Each row was made from one small tree. The marks that hang from a mark follow it in brackets, in alphabetical order. Every link used is in the known rows. Write each row's tree.
Known rows
vaput{zigot}: [ 14   8  -9  -6  17  -4  -5  -5   1   7   9  13  -4  34  -8   2  -4 -16
   6  16  10  22   7  -7  23   7  24  10 -15  -8  18  11  -8   0 -18 -12
 -11  -1  20 -13 -11]
vevog{zigot{gono kuvetem vaput}}: [ 10   4  -1 -22   9   7 -23  15  10  -2   6  17 -14 -12 -18  -5  -2 -13
  14  26  17 -11   1  -7 -12   6   6   3   6 -12   4   5  -9  11  20   7
   9   0 -17  -6   7]
zigot{gono kuvetem vaput{posasum} vevog}: [-17 -17 -21  -7   7  -6  -3  -8  -1   1  -1   0 -27  -7   5   1 -20 -25
   4 -15  18   1  14   8 -13  -3   6  20 -12  -8  -2  22 -18  -8  17  15
 -18  23 -17   1 -34]
vevog{zigot{gono kuvetem{posasum} vaput}}: [  3   3   6 -17   2   1 -14   8   5   0   1  31   4 -12 -25  -2  -9   1
   9  24  24 -22  -9 -17 -31   2  -3  -6  26 -19 -17   7  -3  27  20   5
  39 -19 -21   9  25]
vaput{posasum{gono vevog} zigot}: [  5  23  -5  -3   6  17  23 -10  20  24  -6  -6  -4  -8 -18  -4  15 -19
 -15 -12  -8  21   4  10  28  -4  12  32 -29   0  36  -3 -15 -34 -48  -8
  -2  19  23 -28  -6]
zigot{gono vaput vevog}: [ -5 -18  -9   6   7   2 -34 -17  -9   0  16  14   0   9   7  14 -10 -17
  24  10  25  -4   0  19  -7   1  10  10   6 -10 -30  18 -24   4   9   8
 -17  -3 -28   1 -32]
vevog{zigot}: [  3  13  -9 -17  22  20 -21  -9   0  -7  -1  -5 -11   2 -23 -13  -1   0
 -11  35   6   1 -25   6   5   5  19 -22   0   1   3  12   9  13  19   0
  -7  -5  13   3  -9]
vaput{posasum{gono vevog{zigot{kuvetem}}}}: [ -6  24   1 -19   6  28  22   6  17  -2 -26 -25 -23 -43 -27 -25  12   2
 -30  -2 -23  -2 -11   5   5  -1   8  -6 -19  14  42  -7  14 -16  -9  -4
   7  21  24  -9   6]
gono{zigot{vaput}}: [ 18 -19   5  12 -11 -22 -19  16  -9  13  29  -6  19  33  32  22  -3  -2
   7  -7   1   4   7   8   7   0 -12   8  13   4 -23 -14  -5  -3  16  17
  -7  -9 -18  -4   8]
gono{zigot{kuvetem{posasum}}}: [ -2  -5  15  -6  -9 -38  15  25  -6  -4  -5   5   9  26  19   2  -4  27
  -9 -16 -18  -9   7 -38 -10  12 -24 -17  27   1  -2   6  45  17  17  -3
  24 -21   0  17  17]
posasum{gono{zigot} vevog}: [ 11   7  23   7  -5  -5   0  16   5   9   4 -14  21   3  20   8  31  17
  -5 -14 -29   0  -1   3  19   9 -21   2   5  14   5 -14  28 -17 -17  -9
   4 -12   3 -14  12]
vevog{zigot{gono vaput}}: [ 13   8   0 -16  16  17 -37  -3   9   9  13  19   1  -9 -24   5   0 -14
  13  34  33  -8 -16  17  -9  -3  12   8   8 -14 -18   7 -24   6  15  12
   9  -6 -23 -10   2]
vevog{zigot{kuvetem{posasum}}}: [ -5  11   0 -17   8   3   5   2  -3 -19 -14   8  -8  -4 -24 -21  -7  21
 -14  19   0 -13 -18 -27 -15   6   3 -36  19  -1   5  13  26  36  24  -8
  25 -18  15  23  14]
zigot{vaput{posasum}}: [  4 -10 -17   6  -4  -3  -4  -7   0  19  16 -16  -4  13   4   4 -14 -18
  -7   0  25  19   0  17  -4  -9   6  21 -10   0  -5  -8 -35 -16  18  21
 -12  19  -2  -8  -4]
vevog{zigot{kuvetem}}: [ -1   9  -6 -20  14   8  -4   7   2 -20  -8  -4 -22  -3 -20 -20  -3   4
  -9  27  -7  -1 -12 -15  -3   9  17 -26  -3   5  25  11  21  21  23  -9
  -5   1  22  11  -3]
kuvetem{posasum zigot{gono vaput vevog}}: [ -8 -11   9  24  -4 -13 -15 -26  -8 -19   6  32  19   4  16   8 -14  10
  44  22  23  -5   3 -17 -30  -8 -18 -11  15 -31 -65   6 -13  22  20   0
   2  -3 -20  11  -3]
vaput{posasum{vevog} zigot{gono kuvetem}}: [ 12  22   2 -27  21   0  11   9  31  17  -3   2 -25  -4 -16 -21  14 -31
  -4 -11  -2  13  33 -23  16  -2   3  45 -30 -12  33  27   5 -35 -11 -35
   8  30  26 -39 -14]
kuvetem{posasum{vevog{zigot}}}: [ 13  18  13 -13  10  27 -18 -15   3  -5   6 -14  10  -4 -27 -21   8  14
 -18  23   1 -20 -31   0  -4  -4  -6 -24  20   3 -25  10  17   9  22 -29
  27 -16  18   6  11]
posasum{gono vevog{zigot}}: [  8  21   7  -7   7  36 -10  -4   8  -3  -9 -11   2 -26 -28 -15  23  11
 -10  20 -13  -8 -27  16  11   4   9 -14  -4  12  10  -9   6  -4 -14 -10
   5  -7  12  -8   7]
zigot{vaput vevog}: [ -2 -26 -17  16   3   6 -27 -23 -24  -8  22  -7   0  22  15  11 -15 -15
  14   7  15  -2  -3  27   5  -3  17  -6  -2   7 -27   3 -24  12  11   7
 -36   0  -9  17 -20]
vevog{zigot{gono kuvetem}}: [ -2  20   0 -33  29   4 -13   9  19 -10 -14  18 -25 -16 -25 -19   3   0
   1  33   7  -6  -6 -19 -12  15   9  -7   3 -10  21  27  22  14  21  -5
  13  -2   5  -5  -9]
vaput{posasum{vevog{zigot}}}: [  7  20  -5 -19  22  38 -13 -17  14   5   4 -39 -17 -18 -28 -25   7 -11
 -30  10  -2   3 -25  18  10 -14  10   0 -12  12   2  15   2 -23  27 -14
  -2  22  31 -19 -15]

Which tree is each row?
[-13 -21   0   3  -2 -15 -13  -6 -14 -13   5  27   2   9   5   8 -13   1
  20   0  20 -20   8 -10 -25   7  -8  -5  23 -14 -29  15  -5  25  11   1
  14 -17 -27  23  -7] => zigot{gono kuvetem{posasum} vaput vevog}
[  6  17  29  20 -13  -8  19  -6   6 -14 -17  13  31  -9  11 -16  23  35
  22  19 -18   9  -3 -38 -14   0 -34 -17   9 -11 -25 -24  18   7 -10 -26
  23  -8  21  -1  32] => kuvetem{posasum{gono vevog} zigot}
[ 13  -9   3 -12   2 -25 -16  20   7   3  13  23  -4  10   4  -2   4 -10
  23  15  17   4  22 -20 -15  12  -8  19   1 -14   2   0 -12   5  10  -1
   7   1 -17 -10   7] => zigot{gono kuvetem vaput}
[ -5  15  11   0  -6   1  18  11  11  22  -9 -29   8 -12  15   2  15   8
 -25 -34 -25   7  -1  11  19  -3 -13  14  -8  15  15  -9  18 -38 -10   7
   6   5   4 -23  -1] => vaput{posasum{gono{zigot} vevog}}
[ 14  10  -4 -15   9  -1  21   2  17   7   4 -23 -24  12 -10 -23   8 -26
 -14 -15 -14  17  22 -16  25  -3   7  27 -30   4  39  10   4 -28  -8 -34
 -11  32  41 -20  -9] => vaput{posasum{vevog} zigot{kuvetem}}
[ 23 -13   8   9 -11  -4 -10   8   1  28  32 -43  12  15  24   5   5 -15
 -16 -32  -7   3   6  21  14 -20 -24  27  -2  13 -22 -11  -9 -36  20   0
  -6  20  -3 -24   5] => gono{zigot{vaput{posasum{vevog}}}}
[  0 -37  -6  17 -17 -21  -6  13 -26 -13  20 -14  -3  25  38  17 -15   0
   8 -25 -11 -14  16  10   7   3  -4 -12   9  14 -11   0  10  13  18   6
 -32  -3 -16  26 -16] => gono{zigot{kuvetem vaput vevog}}
[-23  -7  -6  17  -2  -5   5  -1 -15  -7 -14  -1   6   2  24  24  -2  16
  -5 -19 -18  -2  -5  17  17   8   8 -19   6  16   4   8  24   5 -17  20
 -24 -19 -12  16 -27] => posasum{gono{zigot{vevog}}}
[ 23  -9  23  19 -23  -5  -8  21  -4  17  18 -14  33   7  25  21  19   6
   6 -19 -16  -7   7  17  17  -3 -23  14   9  15 -11 -37  -5 -17 -21   1
   2  -6 -17 -15  27] => posasum{gono{zigot{vaput}} vevog}
[ -7 -23  -7  -4   5 -10 -22  -1  -9 -14   9  16 -10   7  11   1  -9 -12
  26   5  15  -9  14  -1 -10   7   4   5   1  -7 -14  15  -9  10  12  -4
 -18   1 -21   9 -24] => zigot{gono kuvetem vaput vevog}
[  0 -22  -7  34  -4 -11 -12 -24 -19 -26  15  -1   5  19  32   5 -11   0
  41  20  10  10   7   3  -7  -9   4 -17  -7  -7 -42 -12 -18  18  24   1
 -46  12   2  16 -17] => kuvetem{zigot{vaput vevog}}
[ 17   0   8 -14  -1  -8  -7  11  18  16  15 -11 -11  -8   3 -17  14 -25
   4 -11   8   0  22 -10 -10  -5 -18  39 -11  -6  -1   1 -12 -31  17 -19
  12  31  -4 -27   3] => zigot{gono kuvetem vaput{posasum{vevog}}}
[ -6  -7 -20  -1  16  -5   6  -8 -11 -22   0   1 -26  26   2  -1 -13 -16
  10   0  -4   5  16  -9  21   9  30  -7 -19   1  27  27   8  16 -14 -20
 -36   4  21  16 -35] => vaput{zigot{kuvetem vevog}}
[ -3   3   3   2 -19   7  14  11 -10  -6 -13  23  11 -20 -25   4  -8  17
  -2  10   4 -18 -13  -3 -21   2   1 -26  21  -1   9 -28  -9  34 -14  19
  27 -26 -16  24  42] => vevog{zigot{kuvetem{posasum{gono}} vaput}}
[-37  -5 -13   5  -6  -9  36   8  -4  -7 -32 -13 -19 -15  19  11 -13  11
 -23 -42 -28   1   7   5  10   4   6 -11 -10  18  36  11  28  -7 -10  32
 -20   4  -2  11 -28] => vaput{posasum{gono{zigot{kuvetem vevog}}}}
[ 15  -9  23  13 -32 -10  15  16  -8  -2   3   7  27  -3   2  -5  15  16
   8  -5 -13 -14   8 -12 -16   0 -24   0  18   2  -4 -37  -6   6 -24 -18
  30 -17  -6  11  47] => zigot{kuvetem{posasum{gono vevog}} vaput}
[-16 -13 -21  -3  13   7 -22 -23  -2  10   7   1 -12  -5   3  11 -19 -27
   4  -6  32   6   0  26  -9 -14  12  24 -10 -11 -22  25 -32 -14  13  24
 -13  17 -22  -6 -40] => zigot{gono vaput{posasum} vevog}
[  5 -11   8  13 -30 -31  16  36  -6   5  -2   9  13   9  28  21   2  14
   5 -21 -17   0  18  -6   4  11 -14   2   8  10  17 -32   5   5 -19  20
  -3 -12 -20   3  28] => posasum{gono{zigot{kuvetem vaput}}}
[ -3   9 -11 -22   9  11  -5   8  15   8  -5   7 -25 -25 -24  -4 -11 -21
  -5   9  22  -3   2   3 -14  -7  11  15  -9 -12  14  12 -18  -7  24  23
   7  20 -11 -13  -3] => vevog{zigot{gono kuvetem vaput{posasum}}}
[-18  19   3 -10  -2   7  22   7   0 -13 -35  24   0 -27 -32  -8  -1  30
 -14  16  -7 -11 -20 -18 -17  10   7 -38  16  -2  25  -6  22  34 -12   9
  28 -28   4  22  28] => vevog{zigot{kuvetem{posasum{gono}}}}
[-34  -6  -4   9  -5  -8  26  -7 -20 -26 -30  23   1  -9   1   0  -8  29
  -2  -5  -8 -10  -7 -15 -14  15   3 -32  16   3  13   3  22  34 -19   4
   7 -21   2  40  -7] => zigot{kuvetem{posasum{gono}} vevog}
[ 12   4  10  28 -20   0  17  -7  14   6   2 -12  16 -13  17  -7   9   0
  15   0  -7  23  12   0  -3 -16 -19  15 -24  -5 -13 -42 -27 -25  -9  -1
 -10  33   8 -22  25] => kuvetem{zigot{vaput{posasum{gono vevog}}}}
[ -8  27  -5 -11  11  41   8 -12  17   9 -15 -22 -12 -39 -31 -16  12  -1
 -32   0 -11   3 -27  26   9  -9  14  -3 -14  12  20  -2  -1 -22  -8   4
   6  15  19 -15  -2] => vaput{posasum{gono vevog{zigot}}}
[-18  -5  -1  21   4  -9   4 -32 -14 -33 -11   9   8  14  19  -9 -13  25
  22  21   5   7  -7 -25 -20  -7  -8 -38  11 -14 -43  12  16  29  25 -11
 -13  -6  15  27 -15] => kuvetem{posasum zigot{vevog}}
[  2  14  22   5  -5   5   6  -7   2   2  -9   5  27  -5  -5 -10  19  24
  -6   5  -7  -3 -13 -13  -5   6 -20  -6  16   2  -7 -15  10  -1 -24 -17
  35 -21   6   1  23] => kuvetem{posasum{gono vevog}}
[  0  -9  16  19 -33 -22  10  17 -12  17   4  22  39  11  16  35  -7  22
   0 -20   0  -5  -5   8  -8  -1 -24  -5  31  -1 -21 -26  -3   9 -19  32
  25 -35 -35   7  39] => kuvetem{posasum{gono{zigot{vaput}}}}
[  8  16  18  -1  -9  -4  29  13   7  -1 -13  19  10   0 -16  -8  19  10
  -2  -6 -19   0  16 -30  10   9  -4   3   1  -4  28 -12  15   5 -48 -38
  26 -12  19  -1  31] => vaput{zigot{kuvetem{posasum{gono vevog}}}}
[ 18  16  -6  -8  16  12   2 -13  18  20  12 -24 -11  14 -12 -12   9 -31
 -16  -7  -1  22   8   3  34 -10  13  29 -29  -1  15  11  -9 -33 -10 -27
  -8  28  33 -28 -16] => vaput{posasum{vevog} zigot}
[ -4  16  -2  -3   2  13  15  -7  14  13 -11 -19   0 -17  -7 -14  16   0
 -21  -7 -11  17  -8   8  10  -2  -4  17 -18  11  21 -12  -5 -32 -20  -1
   3  16  17 -22  -1] => vaput{posasum{gono vevog}}
[  5 -13  -6   8 -10 -13  -1   8  -3  25  20 -20   7  20  23  22 -13 -12
 -16 -28   6  15   8  18   6 -11  -9  18  -2   7 -12  -5 -14 -24  20  31
  -9  10 -12 -16  -1] => gono{zigot{vaput{posasum}}}
[  1 -32  -5  21  -9  -8 -22  -2 -28  -3  28 -17  10  29  33  28 -16  -6
   8 -18  -1 -11   0  32  14  -5   1  -8   9  12 -33   2  -4   6  15  14
 -33  -9 -17  17 -21] => gono{zigot{vaput vevog}}
[-20 -23  -6  21 -25  -7  17  -2 -29 -18 -12  20  13  -5   9  15 -14  16
  10 -11   1 -15   0   2 -17   6   1 -21  17   3  -2 -15  -9  33 -22  14
   2 -22 -23  39  11] => zigot{kuvetem{posasum{gono}} vaput vevog}
[-29  11 -31   7  12  19  25 -29   3   5 -27   6 -19  -7 -12  16 -16 -19
 -12 -19   2  21  -3  24  26  -4  40   9 -28   0  35  16 -19 -13 -46  22
 -28  12  11   0 -40] => vaput{posasum{gono} zigot{vevog}}
